Each row comes from the steps of one walk. Every step used is in the known rows, and no mark comes twice. Write the walk behind each row, first mark first.
Known rows
zutoz-puvi-tineva-vezuk: [-1.12 -2.59  1.42 -2.08  1.87 -0.22 -0.77 -1.51 -1.54 -0.56 -3.95 -4.66
 -0.27  0.14  2.13  2.85 -1.56 -0.61 -2.74  0.25  0.81  0.66 -0.95 -1.02]
vezuk-rikobig-puvi-tineva-kazor: [-3.31  0.80  2.89 -0.20  0.16  0.71 -1.39 -0.73  1.17 -0.70 -2.82 -1.89
  2.66 -2.66  4.49  1.13 -1.60 -1.33 -1.59  1.67  0.34  1.31 -1.51 -1.94]
zutoz-novem-rikobig-puvi-tineva: [-3.33 -0.70  1.25  0.91  1.00  1.36  0.35 -4.76  0.72 -0.04 -2.32  0.41
  1.19 -2.45  2.99  2.42 -1.20 -2.05 -2.16  1.24  3.23 -0.10  0.50  1.36]
rikobig-vezuk: [-0.14  0.03  1.40 -0.87  1.28 -0.80  0.07 -0.92 -0.15 -1.61 -1.31 -1.02
  1.45 -1.20  0.83 -0.22  0.35  2.83 -0.71  1.50 -0.30  0.01 -1.16  0.83]
tilok-novem: [-0.27 -0.02  0.07  0.20 -0.06  0.69 -0.52 -1.21  0.17 -2.18 -2.61 -1.26
 -1.46 -1.82  0.64  0.75 -1.71  0.96 -1.66  0.90  1.20 -0.96 -0.64  0.39]
vezuk-rikobig-puvi: [-1.76  1.65  2.18 -0.83  0.53  1.63 -1.08 -1.00 -0.31 -0.94 -1.31 -1.37
  1.64 -2.38  1.27  1.11 -1.21  0.11 -0.32  1.32 -0.51  1.07  0.33 -0.91]
tineva-vezuk-rikobig: [ 0.05  1.18  2.74 -1.97  1.16  1.22  0.47 -0.05 -0.95 -0.19 -2.99 -4.25
  0.12 -0.48  0.00  1.33 -0.07  1.00 -1.21 -0.37 -0.88  0.67 -0.31 -0.45]
vezuk-rikobig-puvi-zutoz-novem-tilok: [-1.55  0.97  3.97  1.58  1.73  4.44 -0.26 -1.49 -0.80 -0.17 -1.12 -2.08
  1.36 -1.34  1.37 -1.22 -0.33 -2.17 -2.00 -0.51  1.17  0.19  2.19 -0.09]
puvi-tineva-vezuk: [-1.11 -0.93  2.91 -2.03  0.55 -0.49 -0.38 -0.66  0.34 -0.36 -4.33 -3.50
 -0.33 -0.74  1.46  2.11 -0.57 -0.15 -2.20 -1.19  1.15 -0.21 -1.07 -0.10]
kazor-tineva-vezuk: [ 0.89 -0.33  2.28 -1.82  0.63 -1.10 -0.75 -1.15 -1.06 -0.09 -4.34 -4.64
 -1.41  0.42  0.19  2.82  0.13  0.87 -0.22 -0.16  0.55  0.05 -2.97 -0.94]
zutoz-kazor-tineva-vezuk-rikobig: [ 1.17  1.24  2.58 -1.91  1.53 -0.54 -1.86 -0.55 -3.70  2.06 -5.49 -6.58
 -1.40  0.13  1.85  2.30 -0.27 -0.25  0.06  1.19 -0.66  0.45 -2.83 -2.72]
rikobig-puvi-zutoz-kazor-tineva-vezuk-vosu: [-1.65 -0.51  3.51 -2.33  2.42 -1.59 -3.80 -1.69 -1.60  2.54 -6.20 -6.67
 -0.47 -1.62  1.87  2.56  1.38 -3.12  0.28 -2.04  0.12 -3.01 -2.69 -2.36]
zutoz-kazor-tineva: [ 1.10  0.49  0.79 -0.62  1.03 -2.20 -2.62 -1.22 -3.42  0.71 -4.60 -4.03
 -0.93 -0.73  2.20  1.78 -0.22  0.23  0.66  2.10  1.14 -0.88 -2.77 -2.23]
puvi-zutoz-kazor-tineva-vezuk-vosu: [-0.29 -0.14  3.03 -1.78  2.59 -1.86 -2.76 -0.62 -2.33  2.61 -6.79 -7.86
 -0.97 -0.69  1.46  1.79  2.20 -1.58 -0.39 -2.32 -0.17 -3.76 -2.75 -2.32]
novem-zutoz-puvi: [-0.46 -0.82 -1.59 -2.10  2.23 -0.32  0.50 -3.43 -3.09 -2.25 -2.49 -2.15
  0.49  0.53  1.02  2.16 -1.18 -0.40 -1.71  2.06 -0.49 -0.17  0.58 -0.48]
zutoz-kazor: [ 0.91  0.49  0.56 -1.15  1.24 -1.42 -1.63 -0.85 -2.70  0.00 -3.30 -2.81
 -0.10 -1.65  1.51  0.73  0.06  0.49  0.13  1.35  1.20 -1.42 -0.67 -0.65]
rikobig-puvi-zutoz: [-2.14 -0.79  2.98 -0.61  0.78  0.28 -1.43 -1.35  0.16 -1.30 -2.10 -1.47
  1.43 -1.90  0.66  0.98  0.54 -1.18 -0.37 -1.02  0.41 -1.77  0.53 -0.47]
puvi-tineva-vezuk-vosu: [-2.41  0.07  2.30 -2.16  1.53 -0.32 -0.52 -0.33  1.15  0.44 -4.67 -4.82
  0.37 -2.13  1.68  1.68  0.06 -0.47 -2.61 -2.28  0.77 -1.62 -1.18 -0.06]
tilok-novem-zutoz-puvi-tineva-kazor: [-2.13 -2.04 -1.74 -0.37  1.13 -0.32 -0.42 -3.69 -0.81 -2.65 -4.45 -2.20
 -0.43 -0.07  4.41  2.05 -3.11 -2.37 -4.07  2.77  0.65 -0.32 -1.55 -1.23]
tineva-vezuk: [ 0.50 -0.31  1.96 -2.33  0.92 -0.35  0.21 -0.73 -0.32 -0.80 -3.09 -3.27
 -0.42 -0.53 -0.38  1.81  0.32  0.81 -0.82 -0.81  0.74 -0.34 -0.84  0.62]
zutoz-novem: [ 0.54  1.03 -0.02  0.93  1.63  0.88  1.28 -1.27 -1.25 -0.85 -1.87 -1.65
  0.69 -1.66 -0.10  0.22  0.29  1.38 -1.73  0.25  1.31 -1.33  0.89  1.43]
tineva-vezuk-rikobig-puvi: [-1.41  0.89  3.19 -2.55  0.84  1.50 -0.47 -1.14 -0.08 -0.24 -2.44 -2.99
  0.51 -1.35  0.45  2.03 -0.85 -0.52 -0.62 -0.04 -0.72  1.52 -0.26 -0.42]
zutoz-puvi-tineva-vezuk-rikobig: [-1.71 -1.21  2.20 -1.73  2.07  1.49 -0.47 -0.71 -1.92  0.14 -3.84 -5.41
  0.40 -0.02  2.58  2.53 -2.08 -0.60 -3.12  0.89 -0.67  1.47 -0.48 -2.05]
tilok-novem-zutoz-kazor-tineva-vezuk-rikobig: [ 0.57  1.30  0.67 -2.41  1.34 -0.29 -1.16 -3.20 -3.31  0.54 -6.82 -5.31
 -3.55  0.98  1.95  2.60 -1.95 -2.36 -1.58  1.38 -1.34  0.18 -2.63 -2.17]
rikobig-vezuk-tineva-kazor: [-0.02 -0.93  1.72 -0.45  2.33 -1.60  1.88 -1.34 -0.45 -1.85 -1.13 -0.91
  2.97 -1.26  1.53 -1.61  0.84  2.74 -0.44  2.22 -0.05  1.36 -1.95  1.88]

Which walk is each row?
[-3.27 -2.08  2.19  0.45 -0.04  1.54 -1.17 -4.49  1.19 -1.48 -2.24  0.03
 -0.59 -1.99  1.65  2.25 -0.86 -2.49 -1.14  0.19  1.96 -1.77  0.05  0.59] | tilok-novem-rikobig-puvi-zutoz
[-2.25 -1.48  2.56 -0.87  1.25 -0.51 -2.46 -4.09 -1.61  0.71 -3.18 -1.50
  0.80 -1.75  2.63  2.36  0.95 -2.90  0.71  0.54  1.92 -2.20  0.23 -0.46] | novem-rikobig-puvi-zutoz-kazor
[-1.36  0.09  4.52 -2.43  1.84  0.53 -2.41 -0.98 -2.14  1.62 -4.40 -4.86
  0.31 -1.24  1.47  1.40  0.53 -2.67 -0.29 -1.15 -1.02 -0.89  0.12 -1.91] | tineva-vezuk-rikobig-puvi-zutoz-kazor
[-1.41  0.88  3.57 -0.30  1.35 -0.01 -3.54 -1.19 -3.10  1.56 -4.63 -4.63
  0.45 -1.22  2.95  1.64 -0.02 -2.38  0.52  1.09 -0.89 -0.88 -1.62 -3.89] | vezuk-rikobig-puvi-zutoz-kazor-tineva
[-1.32 -2.36  3.88 -1.94  1.37 -1.39 -2.77 -4.51 -2.02  2.01 -5.35 -4.34
 -1.26 -0.07  2.47  4.18  1.13 -3.66  0.92 -0.12  1.62 -1.22 -2.64 -1.56] | novem-rikobig-puvi-zutoz-kazor-tineva-vezuk
[-0.49 -1.57  3.91 -2.12  1.43 -1.80 -3.51 -1.99 -2.36  1.58 -5.79 -5.32
 -1.27 -0.26  1.69  2.85  0.86 -2.90  0.52 -0.80  0.43 -1.43 -2.58 -2.45] | rikobig-puvi-zutoz-kazor-tineva-vezuk
[-3.39  1.10  2.93 -0.61  0.24  1.49 -1.40 -1.00  0.55 -0.54 -2.73 -1.57
  1.74 -2.63  3.16  1.35 -2.18 -1.08 -1.66  1.11 -0.03  1.35 -0.16 -1.58] | vezuk-rikobig-puvi-tineva
[ 1.60 -0.38  2.00 -2.28  1.33 -2.35 -2.26 -1.23 -3.19  1.30 -5.54 -5.64
 -2.06  0.11  1.42  2.71  0.26 -0.32  0.40  0.70  0.88 -0.47 -3.30 -1.76] | zutoz-kazor-tineva-vezuk
[ 0.19  0.52 -1.43 -1.74  1.00 -1.11 -0.91 -3.47 -2.54 -1.39 -4.68 -1.65
 -2.25 -0.85  1.65  1.11 -1.62 -1.75 -1.49  1.48  0.56 -1.68 -0.43 -0.04] | tilok-novem-zutoz-kazor
[ 0.77 -1.16  3.46 -1.54  1.69 -2.07 -2.56 -0.94 -3.25  1.59 -6.30 -6.60
 -1.74  0.57  1.23  2.21  1.53 -1.49 -0.06 -1.20  0.23 -2.27 -2.55 -2.27] | puvi-zutoz-kazor-tineva-vezuk
[-2.37 -1.11  0.25 -2.28  1.87  1.77  0.43 -3.36 -1.66 -1.23 -5.21 -4.29
 -1.80  1.04  2.62  2.81 -3.63 -2.62 -4.72  1.08 -1.36  1.20 -0.23 -1.45] | tilok-novem-zutoz-puvi-tineva-vezuk-rikobig
[ 0.18 -0.36  2.80  1.78  1.78  2.50  0.57 -1.12 -1.12 -0.71 -1.76 -2.51
  0.30 -0.37  0.55 -1.34  0.90 -0.75 -2.29 -1.34  2.57 -1.73  1.60  0.98] | puvi-zutoz-novem-tilok
[ 0.39  1.25  3.00 -1.41  0.86  0.64 -0.41 -0.37 -1.57  0.51 -4.19 -5.46
 -0.94  0.33  0.73  2.45 -0.27  0.75 -0.72  0.47 -1.02  1.27 -2.42 -1.92] | kazor-tineva-vezuk-rikobig
[-1.59  0.55  3.53 -1.64  0.87  1.07 -0.08  0.14 -0.06  0.18 -4.23 -4.46
  0.19 -0.73  1.87  1.62 -0.97 -0.28 -2.63 -0.70 -0.34  0.92 -0.65 -1.16] | puvi-tineva-vezuk-rikobig
[-1.33 -1.08  1.93  1.65  2.65  0.94  2.05 -3.60 -0.34 -0.22 -1.41 -0.93
  1.91 -0.63  0.94 -0.09  2.39  0.83 -1.94  0.22  0.61 -2.12  0.90  2.28] | puvi-zutoz-novem-rikobig-vezuk
[-2.40 -0.15  0.15 -0.08  1.59  0.67  0.14 -3.65  1.65 -0.86 -1.81 -0.91
  0.12 -2.46  1.95  0.60 -0.44  1.17 -1.79  1.57  0.81 -1.41 -1.64  2.00] | tilok-novem-rikobig-vezuk-vosu
[-0.57  1.38  1.99 -3.81  1.76 -0.88 -1.77 -3.69 -3.43  1.25 -5.69 -4.48
 -1.30  0.51  2.21  3.42 -0.92 -3.36  0.17  1.51 -1.58  1.22 -2.12 -2.55] | novem-zutoz-kazor-tineva-vezuk-rikobig-puvi
[-2.85 -1.53  2.39 -0.76  1.46  1.12  0.78 -4.93  0.97  0.66 -3.30 -1.19
  0.08 -1.52  2.23  3.31 -0.71 -2.60 -2.57 -0.27  3.03  0.34  0.01  1.83] | zutoz-novem-rikobig-puvi-tineva-vezuk
[-1.76 -1.87  0.26 -0.43  1.51 -0.12 -1.14 -1.36 -1.68 -1.28 -2.90 -3.13
  0.82 -0.89  3.03  2.06 -2.11 -0.05 -2.51  1.72  1.15  0.05 -0.36 -1.44] | zutoz-puvi-tineva
[-0.91  0.89  3.46 -2.10  0.62  0.86 -1.47 -1.47 -0.84  0.53 -3.62 -4.26
 -0.36 -0.39  1.15  3.05 -1.10 -0.71 -0.03  0.64 -0.84  1.87 -2.41 -2.01] | kazor-tineva-vezuk-rikobig-puvi
[ 1.10  0.41  1.19  1.20  1.41  2.23  0.76 -1.47 -1.16 -1.00 -1.08 -1.63
 -0.10 -0.97  0.62 -0.79 -0.48  0.22 -1.84  0.52  3.19  0.03  0.88  1.49] | zutoz-novem-tilok
[-1.29  0.53  4.07  0.36  2.22  2.20 -0.19 -1.60 -1.35  1.29 -4.18 -4.93
  0.09 -0.11  0.54  1.87  0.56 -1.82 -1.60 -1.47 -1.11 -0.34 -0.53 -1.50] | kazor-tineva-vezuk-rikobig-puvi-zutoz-novem
[-3.07 -1.53  3.00 -0.38  0.61  0.67 -0.89 -3.89  0.45 -0.69 -1.76 -0.51
  1.33 -1.65  1.54  2.31  0.86 -1.87 -0.03 -0.11  1.59 -1.47  0.48  0.35] | novem-rikobig-puvi-zutoz
[ 0.85  1.03 -0.39 -1.99  1.41 -2.67 -1.38 -3.33 -4.00 -0.05 -5.41 -3.47
 -1.25  0.48  2.16  2.39 -0.19 -1.41  0.16  2.10  0.08 -1.01 -2.14 -1.90] | novem-zutoz-kazor-tineva
[ 0.30 -0.42  2.40  0.03  1.32 -1.86 -2.88 -0.83 -3.38  1.01 -5.22 -5.07
 -0.65 -0.25  2.04  1.27  1.29 -0.84  0.40  0.18  0.40 -2.70 -2.09 -2.77] | puvi-zutoz-kazor-tineva
[-1.60  0.60  3.82 -0.13  2.39  2.89  0.67 -1.30 -0.65  0.60 -3.04 -3.70
  1.05 -1.09 -0.21  0.81  0.88 -1.60 -2.18 -2.21 -0.97 -0.73  1.70  0.13] | tineva-vezuk-rikobig-puvi-zutoz-novem
[-1.16 -2.37  0.83  0.55  1.65 -0.37  2.27 -4.47  0.78 -2.04 -1.28  0.57
  1.01 -1.30  2.44 -0.32 -0.60  1.43 -1.17  3.38  1.39  1.25 -2.31  2.84] | tilok-novem-rikobig-vezuk-tineva-kazor
[-0.17  0.92  3.05 -2.45  1.32 -0.40 -2.92 -1.67 -2.78  1.91 -5.01 -5.14
 -1.03 -0.67  2.17  2.93 -0.94 -1.84  0.62  1.43 -0.51  1.30 -2.82 -2.84] | zutoz-kazor-tineva-vezuk-rikobig-puvi
[-1.85 -0.03  5.04 -1.34  1.05  1.15 -1.78 -1.15 -0.65  0.75 -4.39 -5.28
  0.01 -0.04  1.01  2.52  0.32 -1.81 -0.47 -1.11 -1.55  0.12 -1.67 -2.52] | kazor-tineva-vezuk-rikobig-puvi-zutoz
[-2.13  1.43  2.84  1.48  2.06  3.01  0.25 -1.28 -0.94 -0.05 -1.99 -2.20
  2.12 -2.10  0.66 -0.09  0.51 -1.04 -1.94 -0.67 -0.81 -1.37  2.08 -0.33] | vezuk-rikobig-puvi-zutoz-novem
[-1.38 -2.22  2.32  2.08  3.75  0.15  3.85 -4.17 -0.63 -0.39 -1.19 -0.79
  3.45 -0.69  1.66 -1.41  2.82  0.79 -1.59  1.00  0.81 -0.86  0.06  3.36] | puvi-zutoz-novem-rikobig-vezuk-tineva-kazor
[-1.92 -1.50  2.82 -0.38  1.01 -1.20 -3.22 -4.41 -2.35  1.39 -4.25 -2.86
 -0.21 -0.97  3.44  3.39  0.61 -3.16  1.18  1.24  1.79 -1.72 -2.01 -1.95] | novem-rikobig-puvi-zutoz-kazor-tineva
[-2.20  0.03  4.82 -1.88  1.28  1.77 -0.82 -0.76 -0.10 -0.02 -3.19 -3.99
  0.97 -1.03  0.40  1.50  0.63 -1.66 -1.04 -1.95 -1.40 -0.26  0.47 -1.04] | tineva-vezuk-rikobig-puvi-zutoz
[-1.76 -0.17  1.99  1.08  1.82  1.38 -0.05 -1.94 -0.46 -0.43 -2.10 -1.35
  1.50 -2.02  0.10  0.36  0.87 -1.16 -1.54 -1.26  0.80 -2.23  1.65  0.77] | rikobig-puvi-zutoz-novem
